Each row comes from the steps of one path. Every step used is in the known rows, and no mark comes twice. Write the path behind each row, first mark first.
Known rows
kamob-nusof: [ 29.9  -3.5   1.3 -31.8  15.3  10.0  -9.2  24.7 -27.9 -60.3 -35.2  17.5
  -7.9 -23.9 -22.0 -10.6   7.9  -1.1   5.9 -26.6 -11.5 -14.8 -28.9]
pasik-nozo-nusof-kamob-zano-kogo: [-16.2 -50.6   3.2 -16.3  -5.6  27.2  -3.7  21.7  48.8 -53.7  -4.2   6.2
  46.6   1.0  -2.5 -23.4  25.0 -29.0 -25.8 -47.4   7.3  23.8 -21.6]
zano-nozo-nusof-kamob-pasik: [  9.2 -63.9 -11.8  -5.5  -4.1 -21.0 -40.2  27.5   4.3 -49.7  32.5  19.8
   5.8   0.2 -11.4 -60.4   2.4 -13.3   7.0 -27.1  19.8  14.1 -44.4]
kamob-pasik-nozo-nusof-zikos: [ 10.0 -48.7  -0.6   7.9 -11.6  17.0   0.6 -30.6  33.8 -55.3  -7.6 -14.5
  29.3 -13.2   6.8  -7.9  14.3  17.3  21.6 -66.4   0.5  20.4   4.3]
nusof-kamob: [  4.2 -34.5  30.7 -20.7   2.5 -18.4  -0.9 -19.8   1.3 -19.3  32.6  -7.9
   8.4   3.4  18.0   8.8   7.0 -39.1   3.2  40.4  10.2  11.1 -11.3]
zano-kamob-pasik-nozo: [  7.5 -32.3 -52.1  13.9 -16.9  24.5  12.4 -14.8  25.0 -16.8  23.2 -17.2
  42.7  -0.2 -15.4 -15.5  -4.4  26.7  22.3 -33.0  42.2  22.3 -38.4]
nusof-zikos: [  9.9 -16.8  37.1   4.1  -0.5  -3.2  17.5 -45.2  18.7  -4.8 -10.2  -2.6
  31.8 -28.9  11.0  19.5  -3.4   2.5   5.6 -11.2  -9.4  -3.7  31.8]
zikos-nusof-nozo-zano-kamob: [-26.3 -18.8 -23.9  -8.1 -16.1  51.5 -12.1 -78.4  15.8  28.5   8.3  34.8
  37.7  18.4 -16.8 -38.2 -13.2  24.3   3.7 -36.6   3.1  -0.9 -17.3]
zikos-nusof-kamob-pasik-nozo-zano: [-13.5 -48.6 -29.1  -8.0  12.3   2.4 -17.1 -22.9  40.2  13.5  50.9  32.3
  25.3 -28.7 -10.2   4.0   5.6  31.7 -20.8 -23.2  35.4  21.6 -16.5]
kamob-pasik-nozo: [  9.9 -38.6 -41.8  18.6  -4.1   5.7  11.3   8.5  25.9 -27.1  26.9 -16.6
  33.6 -16.4 -12.2   6.9   2.9  26.1  11.2 -19.3  45.8  28.3 -24.9]
nusof-kamob-zano: [-20.1 -31.7  28.4  13.7  17.2  20.4  -4.6 -36.8  27.6 -19.5  37.8   8.6
  36.8  -3.5  10.2  19.4  43.1 -52.8 -22.5   1.9   7.1  17.2  11.8]
kamob-zano-kogo-nusof-zikos: [ 14.7 -20.2  21.5 -34.6   6.6   9.0   4.8 -35.2  15.1 -38.3 -18.8  17.1
  68.3 -22.2  11.6  -6.8 -11.5 -16.4   5.4 -32.5  -1.3  -2.4  14.9]
zano-nozo: [  1.2 -16.1   4.6  -1.2  28.7  25.5 -26.6   2.2   9.4  85.1 -17.8  24.2
 -38.4   3.5  -4.4 -11.5  14.7   1.5 -25.3 -12.3 -13.3  -2.7  -3.3]
pasik-nozo-zano-kogo-nusof-kamob: [ 14.3 -43.2   4.5 -65.2   7.8  -9.4 -12.1 -16.7   8.5 -34.5  34.0  12.3
  41.9  -0.4  20.6  -9.4  -9.8 -37.3   1.4  22.3  28.6  18.2 -32.9]
pasik-nozo-nusof-kamob-zano: [-21.6 -46.2   7.5  13.8  11.3  41.4 -13.8 -34.5  38.8 -46.5  35.0  -4.9
  29.0  12.2  12.8  10.4  60.8 -45.5 -12.5 -31.6   7.7  34.0  -2.9]
nozo-nusof-kamob-zano-kogo: [-16.8 -43.4  11.5 -20.0  -5.8  17.9 -10.5  26.7  39.9 -55.2  -8.2  17.2
  40.7   1.6  -4.4 -35.3  19.7 -34.6 -27.4 -45.9  -2.7  14.5 -17.9]
kogo-nusof: [ 18.6  10.9 -26.8 -49.3   9.2   3.0 -20.3 -10.3 -32.3 -30.9   2.3  12.4
  18.7  17.5  10.2 -19.1 -17.7 -14.3  23.0   0.2  13.5  -1.7 -19.7]
zikos-nusof: [-35.3 -12.9 -30.5 -39.8  -1.3   3.0 -14.6   5.8 -22.5 -27.3 -26.4   3.8
 -26.2  38.2 -27.4 -18.9   5.2  32.4  14.7 -32.8  -0.5  -0.4 -18.3]
pasik-nozo-zano-kamob-nusof: [ 20.9  -3.5 -21.2 -34.3   5.1  49.0 -11.3 -24.7  -5.1 -22.0 -21.8  29.4
  14.9 -17.6 -24.2 -29.2   1.7  12.9   5.8 -55.0  -6.3 -13.2 -46.0]
zikos-nusof-nozo: [-28.6 -57.1 -10.7  -0.1   0.9  16.4   4.6 -30.1  -5.4 -50.7 -12.2   5.2
  28.2  16.9 -23.9  15.6   5.6  23.2  14.5   1.9  16.1  20.6   4.2]
pasik-nozo: [  4.9 -19.8 -26.1   9.4   2.4  25.5  21.6 -14.2  27.7   0.1  10.7 -30.3
  16.4  -1.1   4.5  37.3  15.6  17.9   7.3  -6.6  27.1  27.8  -7.6]

Write each row's path
[ 17.2 -53.5 -14.6 -34.9  -2.3 -40.4 -29.2  22.2   0.8 -56.6  46.2  39.8
  51.2 -23.3 -10.4 -55.5 -28.3 -16.8   1.1  -3.7  38.7   6.5 -44.7]
nozo-zano-kogo-nusof-kamob-pasik
[ -5.2 -30.4 -11.5 -23.2  -2.6   9.8   1.0  24.3  53.8  12.6  -2.6  30.2
  37.1 -29.8  -9.7 -15.2 -11.4  20.5 -38.0 -36.6  13.2  10.2 -14.8]
pasik-nozo-zano-kogo
[ -6.5 -27.7 -21.5  -7.3   7.0  41.7 -51.6  16.6   9.8   5.2 -26.7  11.2
 -54.9  35.9  -0.2 -52.9  32.4   3.4  -2.8 -73.9 -27.3  12.8 -24.6]
zano-nozo-nusof
[-13.9 -41.6 -43.4   2.9 -19.3   6.7 -23.1 -20.1   7.2 -21.1  25.3  45.8
  48.2  -4.4 -38.8 -69.9 -26.2  31.1   9.0 -48.0  27.4  -0.8 -38.0]
zikos-nusof-nozo-zano-kamob-pasik
[ -7.9 -21.0   1.2 -27.6  -3.9  -2.4  -8.6  32.1  40.5  10.9  -8.4  44.3
  29.2 -29.4 -11.3 -33.7 -18.8  11.7 -42.0 -34.1  -0.9  -3.5 -11.4]
nozo-zano-kogo
[ -0.5 -20.0 -36.8   7.1 -20.2   1.4 -24.0 -11.5  11.5  -0.8  32.2  42.4
  42.7 -13.7 -28.8 -72.1 -29.0  20.4   2.6 -46.8  22.0  -7.5 -38.7]
nozo-zano-kamob-pasik
[ -1.5 -36.9 -32.4  17.1 -19.3   6.2 -18.6 -21.7  15.0 -10.9  34.8  42.0
  58.7 -18.2 -29.5 -63.7 -27.6  19.9   4.5 -36.9  28.4  -0.4 -32.6]
nusof-nozo-zano-kamob-pasik
[ 24.6   5.3 -13.0 -38.4  -2.9  38.3 -10.5  -9.0 -29.1 -46.5 -39.9  18.0
   5.6  -2.1 -26.0 -42.5  -3.4  -0.7  20.2 -46.4 -15.5 -21.9 -47.9]
zano-kamob-nusof
[ -1.4 -44.5 -17.7   6.5  13.0   1.1 -11.8 -24.0  48.4  23.6  59.4  31.0
  35.0 -41.5  -1.6   9.6   4.0  20.1 -25.7 -12.1  36.2  21.5 -11.2]
nusof-kamob-pasik-nozo-zano
[-20.7 -42.7   9.8 -49.0   1.4 -16.5 -11.6 -15.9 -14.3 -38.5  14.0  -3.9
  -9.7  29.8  -1.7  -4.0  10.3 -15.5  13.2  18.1  10.2  10.5 -23.3]
zikos-nusof-kamob
[ -1.2 -51.7  -9.9 -25.6  -5.1  -5.5  -4.2  29.2  54.0  -7.5  15.1  34.3
  49.7 -35.5 -11.5 -26.9 -15.1  11.9 -34.9 -29.2  24.7  14.5 -25.9]
nusof-kamob-pasik-nozo-zano-kogo
[ 18.0 -56.9 -35.6 -18.1  -4.9  -6.0   5.0  12.1  22.2 -54.8  33.5 -12.4
  52.6 -11.1  -5.0  -7.2  -6.8   1.4  15.7  -8.3  54.4  32.6 -43.8]
zano-kogo-nusof-kamob-pasik-nozo
[ 11.2 -55.0 -27.5   7.4  -2.3  -3.8  11.1  -1.5  26.5 -35.8  41.7 -21.0
  38.3 -14.6  -4.2  11.4   6.0   6.9  13.8   0.6  50.9  33.5 -30.7]
nusof-kamob-pasik-nozo
[ 12.6  -4.0 -25.8 -69.0   8.1   1.1 -27.3  12.3  -3.7 -21.5  -3.7  44.6
  39.4  -3.4   2.1 -42.9 -31.5  -6.2  -6.0 -24.4  11.9  -3.7 -27.0]
nozo-zano-kogo-nusof
[ -0.4 -53.6  15.9 -25.5   6.8  10.9 -35.9  -8.8   8.3 -13.9  14.5   0.7
 -29.8  28.6  17.7 -27.8  30.4 -36.7   0.7 -11.0  -9.3  20.4 -27.2]
zano-nozo-nusof-kamob
[-13.1   9.4 -18.8  -8.6 -16.3  42.6 -13.8 -62.5  18.6  54.3  14.5  31.0
  23.5   9.8  -5.7 -45.7 -16.0  12.3  -4.4 -37.4  -5.6 -11.6 -19.0]
nozo-zano-kamob
[ 23.4 -14.6  29.2 -22.0   2.8  25.3   4.4 -59.1   8.9 -18.7 -28.5  24.9
  39.1 -40.9  -6.4 -11.3  -5.6   7.1   7.6 -48.0 -20.4 -19.5   1.0]
nozo-zano-kamob-nusof-zikos
[ -6.9 -20.4 -17.4   7.1  16.7  22.2  -4.2 -34.1  48.4  49.1  37.7  24.6
  19.7 -32.2   4.8  25.7  11.1  28.5 -29.8 -16.2  19.5  18.2   5.8]
pasik-nozo-zano
[ -2.2 -38.6 -60.6   2.8 -25.6  42.1 -24.6   3.6  20.8 -66.2   2.8 -16.9
   2.1  33.7  -8.4 -55.5  18.8  21.2  30.5 -88.0  11.5  30.4 -48.2]
zano-kamob-pasik-nozo-nusof
[ 23.1 -10.0  18.9 -29.6   7.2  -1.0   3.8 -51.7  -3.4 -23.7  -9.2   5.1
  44.5 -16.6  18.1   5.2 -16.3  -8.8  21.5 -12.0   0.1  -4.9  17.4]
kogo-nusof-zikos
[  0.3 -45.2   6.0 -25.0   2.8   8.9  -5.3  24.1  35.7 -24.8 -18.0  52.3
  49.7 -43.0 -20.7 -22.9 -15.1  11.4 -38.2 -30.0   3.3   1.9 -13.6]
kamob-nusof-nozo-zano-kogo
[ 17.6  -0.3 -27.2 -68.1   0.4  -0.6 -17.8  23.5 -18.4 -47.4 -17.9  21.5
  35.4  12.7   1.5 -42.8 -31.5 -14.0  11.7 -18.5  13.0  -3.1 -32.8]
zano-kogo-nusof
[ 17.5 -19.4 -43.3 -61.2   5.6   0.2 -24.5  17.6   4.8 -35.1   7.0  39.7
  54.3 -10.7  -5.4 -44.0 -31.5   4.4  -1.1 -32.8  31.3   5.8 -38.4]
kamob-pasik-nozo-zano-kogo-nusof
[ 18.5 -19.6  18.5 -44.4   5.3  -2.0  -0.1 -35.5  16.2 -18.2 -14.3  27.4
  59.3 -31.1  12.6 -10.0 -25.0  -2.9   1.3 -29.1  -1.5  -6.2  13.4]
nozo-zano-kogo-nusof-zikos
[  7.5 -44.1  -6.4   5.1 -20.9  30.9   2.1 -46.4  33.0 -46.0 -10.3 -15.4
  35.6  -1.5   5.6 -24.7   9.1  17.2  29.1 -75.8  -1.8  16.4  -4.7]
zano-kamob-pasik-nozo-nusof-zikos
[-22.5 -39.7  16.3  11.0  11.2  32.9 -20.5 -30.0  29.0 -46.9  30.0   4.9
  23.5  12.9  11.4  -3.4  54.7 -51.7 -15.3 -29.2  -1.9  24.4   1.3]
nozo-nusof-kamob-zano
[  4.6 -40.9 -27.1 -11.1  16.8   2.0 -18.9 -28.1  37.8  12.2  60.0  34.5
  40.7 -36.2   2.1   2.7  -1.9  16.2 -17.7 -12.3  40.4  21.0 -16.3]
kogo-nusof-kamob-pasik-nozo-zano
[-13.3 -21.8   9.5  19.2  40.8  49.1 -29.7 -13.5  28.0  78.7  -7.4  33.3
 -16.2  -0.7  -6.3  -1.6  42.5 -16.8 -42.8 -30.6 -13.7   3.9  10.3]
kamob-zano-nozo
[-24.8 -42.1  14.0  -5.4  39.8  41.1 -34.9 -21.0  20.7  61.3  -0.3  31.4
 -21.7  14.7  -7.3  -4.4  47.5 -25.0 -36.8 -22.0  -8.2   8.9  -0.7]
zikos-nusof-kamob-zano-nozo
[ 17.0 -25.9  12.0 -55.5   8.6 -16.7 -15.2 -27.5 -20.8 -38.5  33.6  -0.1
  21.8  15.4  25.5  -4.8  -5.9 -49.8  19.1  40.3  19.7  10.5 -24.8]
kogo-nusof-kamob
[  5.3 -28.5  20.9  -1.1  -7.8  14.6  -4.3 -34.8  20.8 -42.1 -21.1  -7.2
  12.8  -4.5  13.1 -12.0  13.0   3.5  16.1 -56.4 -22.6   6.2  16.0]
nozo-nusof-zikos
